Each row comes from the steps of one walk. Every step used is in the known rows, and no mark comes twice. Write the walk behind each row, first mark first.
Known rows
nibugep padub pufek nibi: [ 34 -20 -38 -19  19 -25  -7  -8  23 -14  32   1  11  -7  -5 -13 -35  -9
  11   7 -15  31  27 -38]
kosaso lidof nibugep: [-24  34  -2  46 -25  17 -21  -4 -14   4  -6  -5 -17   8 -10 -47  11   4
  -1 -32  28  -1  17  28]
lidof nibugep: [ -5  28  -5  25 -34   9 -29   0 -25  17   6  -7  -3  14  -1 -10   7  13
  -2 -15  21  -4 -27  -4]
pufek padub nibugep nibi: [ 38 -13 -37  13  21   8 -21  -5  16  20 -32  -5  18 -40   0   1 -39   4
 -14 -13 -26  12  -7 -21]
padub nibi nibugep: [ -7   2 -45  10  12   6  -6 -12 -12   2  19 -22   4 -38   0  40 -11  12
 -28 -25  -4  17   6 -30]
kosaso lidof nibugep padub: [ -2  33  -4  47 -14  11 -23  -1   1   5  17   5 -11   2 -13 -36 -12   0
 -15 -26  25   6  18  23]
nibugep padub pufek: [ 41  -3 -28 -25  28 -19   7  -9  12 -21  43   6  -1  -4 -17   4 -42  -7
   4  15 -11  11  26 -23]
mikez pufek nibi lidof nibugep padub: [ 23 -26 -47  59   7 -14 -52 -14  -2   3 -16   2   2  24  39  -3  23 -25
 -20 -56  -1  58  -2 -10]
kosaso lidof nibugep padub nibi pufek tedof: [  4  18 -12  59 -12  10  -7  -9  -6  -4  12  12 -15  -8 -17 -21 -15  -2
   4 -32  -8  31  16  21]
nibugep pufek: [ 33 -40   8 -16   1  -2  11  -3  -6  -1 -28 -15   5   6 -16  17  -2 -21
  12   6   3  29  16  10]
mikez pufek nibi nibugep padub: [ 47 -44 -56  29  10 -11 -72 -13   2  23  30 -16  10  -8  34  31  24  -5
 -21 -37 -16  59  11 -14]
lidof nibugep pufek nibi: [ 17 -21 -10  18 -42   3 -35   0 -19  22 -25 -25  11  15  -3 -10  14  -9
  14 -18  18  40 -13 -11]
pufek padub nibi: [ 10   3 -34   9  22   8  -3 -22  19  -1 -20  25  10 -28   7  -7 -46  23
  -3   3 -14  -8 -25 -17]
kosaso lidof nibugep nibi padub: [-18  26  -8  60 -14  16 -15   4  -2   3 -17 -14  -9  -2  -4 -42  -4 -11
 -23 -45  42  23  24  10]
mikez pufek nibugep nibi: [ 25 -32 -54  14   9   4 -34 -10  -1  31 -17 -29  11  -6   7  20  19 -21
   7 -28  15  51  -3  -5]
kosaso lidof nibugep padub nibi pufek: [ -9  23 -22  57  -4   7  -9  -5 -14  -4  18   6 -16  -9 -12 -19 -17  -4
 -12 -45  11  25  20  14]
pufek padub nibi lidof nibugep: [  7  14 -40  50  18  14  -6 -25   3 -16 -48  39   1  -9  16 -16 -40  11
 -19 -28  -9   1 -33 -15]
padub nibugep pufek: [ 33 -25 -22 -16   4   3   5  -4 -20   3 -24 -34   7 -18 -10  26  -7 -16
  -3  -9 -26  25  10  -4]
mikez pufek: [ 18 -13 -28  11  11  -8 -30 -15 -13   6   7 -10  -8  15  19  15  27  -6
   0 -21   3  20   6  11]
mikez pufek nibugep: [ 29 -20 -49  12   3  11 -39 -18  -9  15  -5  -6   0   2  19  13  21  -4
  12 -13  -3  30 -25   9]
lidof nibugep padub: [ 24  27  -8  25 -18   4 -32   2  -6  17  36   7   5   8  -3   4 -21   8
 -20  -4  17   5 -24 -11]
lidof nibugep padub nibi pufek tedof: [ 24  14 -21  37 -15   2 -14  -6 -13   8  31   8   1  -5 -10  18 -26   5
   0 -13 -16  31 -25 -16]

Which walk is each row?
[ 25  13 -38   9 -18 -10 -34  -6  -6   6  34  -7   4   9  -5 -19 -21   4
   7 -10   8  24  -5 -35] : lidof nibugep padub pufek nibi
[ 37 -59  -8   3  -4   0  -5  -2  11 -12 -38  -2  16   0  17  -4  -8 -28
  -4  -1 -10  57   0 -12] : nibugep pufek nibi padub
[ 42  -1 -33  10  15  15 -26 -14   9   6 -21  20   8 -32  13  -6 -39  20
  -8   3 -44  -9 -29  -4] : pufek padub nibugep
[ 23  11 -27  16  12  17   0  -4  -5 -30   1   9  -3 -23  34   5 -31  -1
 -44  -1 -35   9 -28 -14] : nibi padub nibugep
[ 22  16 -25  49  10  -4   0 -11 -14 -37 -21  22 -13  27   2 -13 -19 -23
 -20 -39   1  19   1 -11] : nibi lidof nibugep padub pufek
[ 12  19 -32  35  -7  -1 -16  -3 -21   7  37   5   1  -8  -6  20 -28   2
 -16 -26   4  27 -22 -23] : lidof nibugep padub nibi pufek
[ -2  19 -28  35 -15  -2 -26  -8   4  -3  15  -5 -10   2 -11 -56 -10  -2
   7 -30  19  21  33   2] : kosaso lidof nibugep padub pufek nibi
[ 35 -30 -54  24  15  12 -34 -12   2  14 -15 -14  10  -8  23  16   6 -21
 -11 -23  10  53 -17  -9] : mikez pufek nibugep nibi padub
[ -2   9   4  35 -25  15 -15  -5 -18   2 -24 -12 -14  12 -20 -36  10  -8
   7 -30  32  17  26  35] : kosaso lidof nibugep pufek
[ 62 -45   2  -8   9   8  -8 -14  10   1 -43  17  10  -5  -7   4 -27  -6
  13  16 -13  19  -4  14] : nibugep pufek padub
[ 22   1 -60  54  22   3 -36 -34 -11  -4 -33  19  -8   9  33   1  -4   5
 -14 -43   0  20 -24  -1] : mikez pufek padub nibi lidof nibugep
[  1 -11 -35  29  26  -5  14   7  -5   0 -51 -36   8 -22  -5  15  -7 -36
 -33 -55 -12  39  29 -27] : padub nibugep nibi lidof
[ 16  16  -9  64   5   4  -7  -3  -7 -22 -22  29  -8  24  10  -5 -15 -23
 -38 -41   5  20 -12  -2] : nibi lidof nibugep padub
[  3  -7 -34   0  13  -5   1  10  -3  23 -16 -53  15 -33 -13  21  -7 -18
 -18 -31  -6  29  23 -32] : padub nibugep nibi
[  7   4 -29  24  45 -11  27  -9  20 -24   3  20   6 -14   1  20 -48 -22
 -42 -20  -4  22  11 -27] : nibugep padub nibi lidof
[ 10 -24 -29   4  -2  16  -6   5  14  31 -30 -24  22 -28 -16   6 -11 -19
   9 -10  14  38 -10 -23] : pufek nibugep nibi
[ 58 -19 -12   9   4  18  10  -9  -1 -30 -23   5   2 -19  20  15 -30 -10
 -21  16 -51  34 -22  -1] : nibi padub nibugep pufek tedof
[  2  -3  -7  50 -27  19 -24  -5  -5  -9 -30  -1  -8   6   5 -49   2 -13
  -6 -33  22  35  13  20] : kosaso lidof nibugep pufek nibi padub
[ -2 -20 -23  17   8  -3  27 -11 -13 -16  -7   5  -6 -19  -6  26  -8  -5
  25 -16 -46  39  -3  -9] : padub nibi pufek tedof
[ 40 -37 -19  -9  19   5   8 -20   8  -2 -43   7  13 -17 -12  11 -39  -2
   9   8  -8  22  -4  -3] : nibugep pufek padub nibi
[ 26 -27 -60  29  10  -5 -47 -15  -2  -3  -5 -11   4  -4  56   2  17 -10
 -20 -32 -24  51 -12 -17] : mikez pufek nibi padub nibugep
[ 38 -19 -12  14  -3  -4 -26 -21  -2   7  -4  -4  -7  16  14  12  31   1
  27   1 -26  28   2  23] : mikez pufek tedof
[ 26 -29 -31   1   3   7   4 -18  -9   0  -7 -28   7 -34 -16  50  -9   1
  -5  -8 -20  40  12 -16] : padub nibi nibugep pufek tedof
[ 20  -7 -46  19  25  16   9 -12  22  -8 -15  23  16 -28   0  15 -47 -17
 -19  -7 -13  30 -31 -24] : pufek nibugep padub nibi lidof
[ 50 -13 -55  19  22   3 -49 -26  -8  11 -11   5  -3 -10  30  11  -2  11
  -7 -19 -32  13 -16   8] : mikez pufek padub nibugep
[ 34 -16 -20  14  26 -11  19  -6  13 -11  29  19   5 -25 -10  36 -43  -8
  -2   0 -42  42   3 -16] : nibugep padub nibi pufek tedof
[ 11 -35 -41  19   1 -15 -46 -13   0  16  -5 -17   5  12  34  -3  37  -9
   7 -31  -3  46   7  -6] : mikez pufek nibi
[ 41 -17 -66  26  27   5 -51 -34  -6   7   3   6  -2 -19  28  28  -4  19
 -17 -28 -15  20 -11  -4] : mikez pufek padub nibi nibugep
